Each row was made from one walk, in order. Every step used is in the known rows, and no mark comes twice. Write each row's walk.
In the rows, zero is written as 128.
Known rows:
b, p: [124 130 130 149 131 133 106 115 104  76 118  99 144 123 118 133 116 107
 113 141 121 146  94 171 124 116  94 118 187 103 105 100 152 120 133  99
 124 120 136 133 104 128  89 136 117]
y, n: [104 113 135 126 110 115 134 115 109 119 131 125 132 142 109 123 136  91
 130 169 143 113 114 141  92 145  95  98 127 141  84 106 111 117 124  99
 130 117 174 110 120 117 114 130 116]
n, z, g, x: [142 122 154 136 157 112 165 132 120  94 133 106 133 134 152 121 119  95
 135 125 116 119 153 160 139 139 118 123 153 131 150 123 145 162 124  68
 138 153 103 102 128 135 217 138 128]
s, b, p, e, x: [126 156 102 165 162 172 107 136 130 109  95 107 149 125 105 163 123  35
  96 130  94 118 142 134 148 151  97 112 164  60 171 156 120 118 117 111
 147  70 126 150 100 181 114  88 119]
x, g, z, n: [149 140 114 120 104 135 107 123 149 194 167  90 127 102 138 124 164 199
 152 139 156 126 115  99 145 130 197 121 130 136  85 123 132 155 139 154
 157 112 105 129 126 116 111 131 137]
n, p, e: [123 102 128 149 138 126 110 118 159 126 107  84 113 155 112 135 100 131
 117 120 133  85 123 147 134 102 101 134 101 123 164 144 142 118 130 190
 112 118 139 129 143 137 135 115 131]
s, b: [ 88 165  99 127 123 133 140 137 124 106 110  82 152 139 135 142 121 134
 123 133 112 133 154 107 118  91 116 123 119 121 107 115 113 104 126  88
 143 123 117 144 117 170 112 114 125]
q, y: [ 97 143 117  87 139 156 130 102 121 105 123 102 130 170 153 123 123 133
  71 139 119 118 134  84  66 102  98 128 109 138 115 106 116 131 135  78
 117 160 144 121 119 121 112 149 130]
g, z: [132 123 106 114 118  95  94  92 125  66 135 106 132 166 152 143 141 160
 118 155 142 137 126 138 104 114 133 107 124 138 108  95 133 124 152 106
 122 138 115 128 114 109 141 126 126]
e, p, w: [119 104 139 106  76 111 130 121  95 113 160 150 146 140 158 139 145 159
 158 103 112 180 113 111  83 115  98 160 132 146 112  94 137 102 149 128
  86 133 136 148 116 107 100 143  91]
m, w, p: [111 142 152 158 126 120 140 156 114 113 116 120 125 169 108 142  64 155
 127 132 134  95 118 132  91  92  82  95 102 107 129 113 123 108 134 121
 119 207 137 132 144  98 114 137 160]
b, p, w, s: [129 121 189 129  76 137 159 121  82  65 143 149 152  94  89 121 141 154
 149  97  97 139  81 145 144 114 103 141 177 141  98 106 160 111 130 116
  77 143 114 146 149 121 107 122  98]
y, n, z, g: [104 120 148 105 130 104 123 130 117 136 143 127 124 124 131 100 166  69
 164 147 126 121 117 182 155 157  93 121 140 159 100  84 112 178 114  80
 161 150 137  82 146 125 181 134 150]
b, p, n, z, g, x: [142 122 137 152 199  99 149 143 122  81 117 186 128 100 134 115 122  58
 115 130 126 142 151 211 160 152 159 158 205 113 149 130 152 181 105  46
 164 142  87 108 126 148 214 135 125]
m, w: [ 96 140 148 161 107 134 133 128 114 134 141 121 127 170 139 142  65 157
 120 163 132 127 115  95  73 104  87 135 111 111 116 106 133 101 142 125
 109 151 134 137 131  95 126 145 105]
p, n, z, g: [121 125 122  89 174 106 151 154 147 107 118 183 110 132 155 103 142 115
 144 145 119 133 138 180 153 111 158 166 124 150 142 119 114 235 123  52
 147 187  86 113 155 144 196 139 141]
g, x, e, p, b: [141 108  79 146 152  94 124 101 133 127 112 149 159 117 155 133  99  97
 154 121 130 222 149 121  74 138 131 140 147 116 161 149 134  13 121 125
 148 119 144 116  45 119  92 159  65]
s, b, p, e: [114 148  89 148 168 128 100 140 136 104 108  75 161 127  94 164 119  78
 145 134 107 110 109 159 142 105  92 108 142  75 155 112 139  99 120 119
 167 114 118 151 120 183 111 105 103]
x, e: [130 125 105 126 151 131 115 118 111 103 115 107 130 142 126 124  96 160
 142 152 144 168 117 121  92 119 116 124 136 137 123 110 137  97 109 110
 113 149 136 115  99 103  93 125 124]
e, x, g, z: [172 121 122 119 114 167  88  99 142 117 148 100 119 123 151 131 135 138
 104 152 133 136 134  61 125 159 156 114 115  98 118 145 124 162 146 121
 109  78 125 137 104 111 103 129 136]
g, x, e, p, n, z: [162  93  80 141 177  87 162 156 175  84 116 230 118 132 148 145 107 115
 107 154 145 205 185 128 117 158 179 183 155 149 159 168 136  90 105  79
 186 152 135 115  90  96 165 151  75]
y, n, z: [116 114 141 129 112 109 127 145 150 119 138 132 122 144 112 115 141  70
 110 173 133 126 124 174 126 154  98 127 122 176  96 102 118 155 127  85
 153 147 166 104 122 126 142 127 113]
g, z, n: [132 138 105 116 101 110 106 115 133 148 151 121 131 135 151 133 169 159
 131 142 148 118 123 157 142 129 165 110 146 147  74 110 125 148 136 137
 151 142 103 119 123 118 135 111 127]
y, q: [ 90 119 138 113 101  66 105 137 109  88 125 103 142 140 139 124 125 167
  95 153 121 132 113 132  87 132  98 121 149 132 129  79 101 149 141  86
 125 166 151 131 108 123 128 154  77]
y, n, p, e: [115  99 134 144 125 110 106 120 152 157 117 116 112 139  87 121 128  94
 132 153 148  66 118 155 130 132  94 111  90 132 139 143 124  91 114 191
 131  90 189 116 134 130 128 122 135]
e, p, w, m: [136 141 124 102  95 113 132 124  90 113 170  97 143 140 152 159 136 150
 134  94 129 186 103  93  95 105 113 143 121 164 113  87 127  99 167 149
  58 146 143 160 142 101  98 104  80]
p, e, x: [138 119 131 145 144 155 132 108 139  96 107 115 122 169 124 147 100  67
  98 152 108  82 122  93 123 153 101 105 116  83 195 162 100 151 127 147
 100 116 133 123 109 143 121 110 102]
z, g: [108 131 137  99 152 131 135  95  85 131 120 103 132 136 156 115 134 134
 186 126 119 129 110 133 128 119 108 108 136 119 121  97 119 156 130  96
 107 147 109 104 137 128 150 127 158]
z, g, x, e: [135 125 127 141 189 129 147 102  76 131 126  98 129 116 151 120 107 136
 172 145 137 175 153 111  96 146 127 103 166 116 147 127 133  87  99 105
 120 125 115  88 103  93 147 143 150]
n, p, w, s, b: [102 150 163 125  53 132 175 141 113 121 124 151 138  89  96 120 145 200
 148  56  97 126 161 109 163  74 144 163 110 162 106 129 149  78 126 170
  96 112 116 166 166 172 126 101 137]
n, z, g, x, e: [154 118 126 140 188 121 145 132 118 109 126 108 132 113 148 113 107 123
 145 131 138 169 155 138 134 166 133 145 167 138 153 122 149 123  98  73
 143 153 104  89 116  99 189 141 130]
b, p, e, x, g: [169 118 142 151 175 199  93 117 146 139 110  84 130 101  97 134 102  83
 113 136 107 123  92  83 150 165  96 112 149  55 184 177 134 160 126 138
 113  61 137 133 109 143  74 127 105]
n, z: [136 127 135 128 111 113 148 137 157  79 123 122 130 147 133 124 120 114
  94 125 120 119 124 152 141 120 109 147 127 150 124 102 139 175 143  77
 131 160 130 116 124 138 144 125 100]
w, p, n, z, g: [147 133 115  92 196  97 164 174 150  92 100 192 112 134 120 116 145 115
 138 111 134  95 148 200 173 109 153 130 123 145 147 122 113 237 108  55
 162 228  83 103 170 153 192 124 201]
b, p, e: [125 110 130 147 164 126  97 121 136  90 111  88 140 138  99 152 103  95
 134 141 111 103  71 172 137 122  78 109 164  84 165 124 159 125 128 128
 139 130 136 134 123 136 117 122  91]
x, g, z, n, p: [149 136 124 136  87 136  91 126 153 225 158  99 110  92 136 112 165 206
 139 109 169 121 132 127 175 118 206 135 122 143  84 146 153 130 140 202
 152  76 118 131 134 127 101 145 165]
e, p: [104 112 117 108  99 111 124 111 127 100 119 128 139 163 146 152 138 129
 146 132 114 162 105  99  92 128  89 126 138 116 109 108 125 103 142 111
 148 132 143 128 108 111 113 137 109]

Write each row's walk:
[101 154 150 110  67 132 192 146 105  98 136 143 151 105 112 136 142 182
 152  93  82 126 139  72 135  77 119 133 104 159 106 116 132 104 128 108
  89 142 112 156 165 160 126 102 107]  p, w, s, b
[ 95 133 177 142  84 137 165 130 119  98 116 156 120 142 105 135  68 177
 156 139 101 109  94  78 108  94  96 116 118 124 118 128 145  94 140 135
 108 176 121 134 166  94 141 127 103]  m, w, s
[139 155 149 160  81 141 170 133  91 213 178  99 129 109 134 117 138 160
  91  68 170 133 127 150 161 111 180 150 119 198  90 127 139 125 153 219
  55 119 123 163 153 132  95  87 137]  z, n, p, w, m
[125 128 116 132 153 113 132 133 126  80 107 181 118 130 118 125 107 101
 112 168 138 141 111 185 121 113 147 135 171 117 117 125 133 149 122  75
 125 126 125 140 115 141 108 128 116]  b, p, n
[116 148 123 153 100 114 121 118 149 212 128 147 142  98 132  85 149 111
 118  86 145 121 132 213 159 103 163 161 127 154 103 137 128  98 141 189
 131 108 122 136 103 187 103 135 128]  z, n, p, b
[145 112 115 163 161 123 154 115 113 106 114 104 135 138 131 133  79 135
 117 165 153 164 161  99  79 141 141 120 147 128 140 141 146  57 105 109
 111 115 143 107  85  97 109 136 106]  g, x, e
[ 96 125 140  97 114 146 119 109 127 152 129 139 108 143 118  97 155 119
  57 142 154 102 146 129  88 134 104 130 113 165  83 106 114  84 126 134
 122  93 195 122 132 125 120 159 163]  q, y, n, p
[120 120  94 114 119  95 110 101 141 121 116 145 156 142 144 123 131  92
 154 112 104 181 103 149  98 108 104 136 120 125 127 115 121  84 157 117
 148 143 134 127  91 150 103 148  79]  e, p, b
[159 112 141 138 158 202 123 117 160 155 122  88 114 130 115 129 106 103
 122 151 109  98 116  39 125 148 119 114 106  75 195 175 112 169 121 150
  97  77 142 121 119 140  93 132 103]  p, e, x, g
[160 144 122 130 100 170 113 114 143 182 158 121 117 102 157 116 169 138
 106 141 148 129 140  72 154 188 203 106 136 113  93 158 108 179 133 154
 139  69 113 128 108 123  94 123 145]  e, x, g, z, n
[193 113 108 119 174 154  82 135 171 119 116  91 112 140  94 148 131 125
 104 112 138  78 132  86 145 145 135  78  82  93 192 170 122 174 129 157
 137 131 124 129 131 124 116 109 164]  w, p, e, x, g, z
[179 107 108 120 153 174  77 107 172 123 134  79 109 136 136 141 125 132
 119 157 128 105 127  50 124 155 140  99  81  88 188 170 121 174 139 164
 122  83 131 126 120 119 121 120 104]  p, e, x, g, z
[105 117 120 104 155 128 107 104 148 185 115 126 112 156 102 117 148  97
  70 151 141  70 134 121 101 134  80 118  74 143 142 122 108  87 117 174
 142 107 194 123 154 126 139 154 145]  q, y, n, p, e
[168 139 110 130 135 166  99 121 169 207 147  95 120 112 132 132 162 132
 138 140 136  92 123  75 166 172 179 105 109  93 164 180 113 183 128 188
 150  83 114 133 125 129 113 111 123]  p, e, x, g, z, n
[105 164  84 115 187 114 117 187 122 100 108 170 135  89 133 127 152  73
 144 116 115 148 144 218 180 108 159 160 169 114 120 105 130 182 111  43
 199 142  73 127 149 189 184 115 158]  s, b, p, n, z, g
[132 118  82  83 180  83 117 151 145 108 106 214 117 117 160 129 138 125
 196 127 135 210 143 142 136 150 161 185 149 149 152 120 129 144  98  81
 190 179  99 102 136 104 179 149 144]  x, e, p, n, z, g
[117 104 176  89  43 116 181 121 103  92 141 174 138 122 122 140 152 186
 188  77  79 165 100  77 117 120 107 152 134 154 114 120 149  92 144 138
  97 152 133 150 157  99 125 132  83]  e, p, w, s
[119 122 153 135 157 122 170  96  81 117 125  95 135 133 151 111 116 117
 161 138 121 131 147 128 108 128 123  97 157 110 135 120 131 121 116  94
 117 123 103 100 116 124 178 131 134]  z, g, x
[117 142 132 149 160 104 168 176 138 113 107 195 102 167 106 140  61 148
 124 153 151  96 141 135  85  84 138 123  93 120 133 137  96 130 126 102
 131 201 130 138 165 112 129 139 169]  m, w, p, n
[125 115 165 141 158 105 158 121 108 118 145 121 133 112 132  95 143  60
 134 159 130 118 153 164 135 171 117 108 152 148 120 113 129 146 107  76
 152 129 145  83 127 125 205 138 130]  y, n, z, g, x
[ 99 145 100  91  75 130 154 147 102 110 120 173 168  91 125 150 153 207
 207  79  88 215 139  44 113 104 131 151 120 148 115 122 142  25 107 142
 136 144 126 147 142 117 101 113 109]  x, e, p, w, s, b
[107 124 168  95  74 133 127 120  92 180 166 148 125 128 126 100 163 146
  66 127 157 117 143 133  81 131 109 164  94 186  89  96 114  87 139 159
  74  91 181 134 135 117  99 171 154]  q, y, n, p, w
[148 120  95 141 117  99  89 117 164 175 143 118 121 132 128 138 161 160
 126 120 156  71 123 175 168 119 168 125 110 130 132 143 142 124 135 222
 153 119 113 137 137 127 156 106 139]  g, z, n, p, e
[ 87 145 133  92  49 115 189 145 105 110 131 165 155 110 119 150 167 176
 194  66  71 168 128  53 133  90 117 153 119 147 102 119 133  62 130 127
 131 142 118 160 151 148 123 108  94]  e, p, w, s, b
[133 137 109 138  81 107  89 119 135 162 149 128 118 120 140 114 171 165
 116 112 157 110 139 184 163 128 182 126 147 146  75 123 143 121 142 192
 156 109 114 136 125 122 130 122 162]  g, z, n, p
[146 120 102 123 169  95 171 151 146  71  98 179 107 157  96 131 112 140
 112 137 141  95 150 155 121  94 155 113 107 144 131 141 104 165 110  74
 134 186 134 128 141 140 129 126 180]  w, p, n
[163 139 165 165 183 201 124 173 152 177 119 110 112 143  83 149  51 126
 121 127 120  66 108  51 120 139  90  95  79  56 212 182 117 138 125 176
 127 140 140 125 148 111  91 139 146]  m, w, p, e, x, g
[125 143 171 153  54 131 158 135  90 207 164 145 132  96 134 103 159 178
 123  92 145 118 130 177 153 122 156 172 125 171  88 120 140 126 140 207
  74 116 121 145 139 143  98 129 150]  z, n, p, w
[127 119 119 123 140 115 159 159 179  75 115 192 111 146 140 117 112 106
  97 170 135 125 144 155 132 111 163 179 112 159 135 132 110 194 131  57
 132 184 115 129 132 144 168 132 109]  p, n, z
[ 96 151 137  61 155 118 119 128 121 155 144 128 130 135 140 100 180  81
  93 150 130 121 136 143 117 156  83 118 121 166 101  79 105 178 117  56
 163 165 147  92 151 121 181 155 165]  q, y, n, z, g
[128 126 161 137  83 121 134 133  86 172 162  98 124 119 107 122 136 119
  91 121 187 128 121 156 118 121 134 135  94 201  86 101 118 104 149 194
  42  98 185 146 156 120  99 103 135]  y, n, p, w, m
[153 122 108 147 119 142  84 110 155 167 135 145 107 135 133 131 163 101
  91 116 142  78 151 160 182 169 177 124 122 114 151 176 122 133 128 235
 139  80 112 133 125 140 156  89 165]  g, z, n, p, e, x
[140 111 143 157 131 168 127 108 154 133  98 137 114 150 116 131 101  85
  79 125 112  77 147 129 145 150 105 135 112  90 189 177 119 133 127 191
 108  77 147 133 118 145 130 111 141]  n, p, e, x
[114 133 139 107 140 126 131 135 125 101 134 107 126 127 153 113 151 110
 148 118 111 126 121 162 159 124 110 138 139 143 122  83 134 201 134  75
 138 180  94 104 143 133 183 132 145]  n, z, g
[153 118 113 104 111 140  83 109 153 113 149  70 117 119 139 137 137 192
 142 146 139 142 120  82 116 105 153 112 109 122 114 113 138 153 151 116
 126 115 124 129 119 117  98 149 122]  x, g, z
[151 122 122 143 176 153 143 141 152  82  83 119 124 167  85 152 108  80
  89 118 105  58 129 127 142 155  85  89 110  90 194 162 103 152 112 132
 117 157 144 121 125 148 119  94 161]  w, p, e, x
[160 134 137 144  87 171  97 117 145 192 148 122 106  97 142  98 161 159
  95 102 155 115 160 108 182 176 214 132 133 117  91 185 130 154 141 212
 129  47 119 135 112 131  98 122 177]  e, x, g, z, n, p
[ 75 174 120 152 120 127 161 180 134  91  92 220 130  99  86 145  75 138
 169 143 103 132 135 125 134  73 141 139 135 105 117 145 134  83 115 105
 167 139 105 158 169 150 140 114 118]  m, w, s, b, p, n
[155 123 113 135 126 135  82 129 188 234 147  79 107 101 129 129 148 182
 151 121 161  80 119 128 178 118 187 135  96 121 139 168 152 131 132 243
 162  90 111 132 155 129 128 132 147]  x, g, z, n, p, e
[113 159 126 146 105 135 116 155  64 107 146 105 168 102 119 138 146 138
 123 109 109 170 120 166 121 100 109 148 158 115  89  90 150  95 138  99
 100 109 116 168 119 171  80 124 107]  s, b, p, w
[154 130 153 158 120 205 133 138 173 252 125 121 106  91 107 107 126 112
 117 111 127  73 131  86 176 163 156 133 118  97 157 207 126 159 109 237
 129  46 138 129 128 148  95 119 152]  z, n, p, e, x, g
[127 107  90 115 128 118 100 115 124 109 118 144 137 141 142 156 130 150
 173 118 137 209 112  93  91 133 104 130 155 128 119 114 133  62 111 124
 154 140 150 116  95  83  80 141 109]  x, e, p
[141 110 134 125 142 102 142 109  41 138 156 139 151 103 171 122 136 167
 211 104 126 220 135  99  83 162 119 148 166 130 148 117 147  51 110 136
 104 118 116 112 109  73 140 165 130]  z, g, x, e, p, w
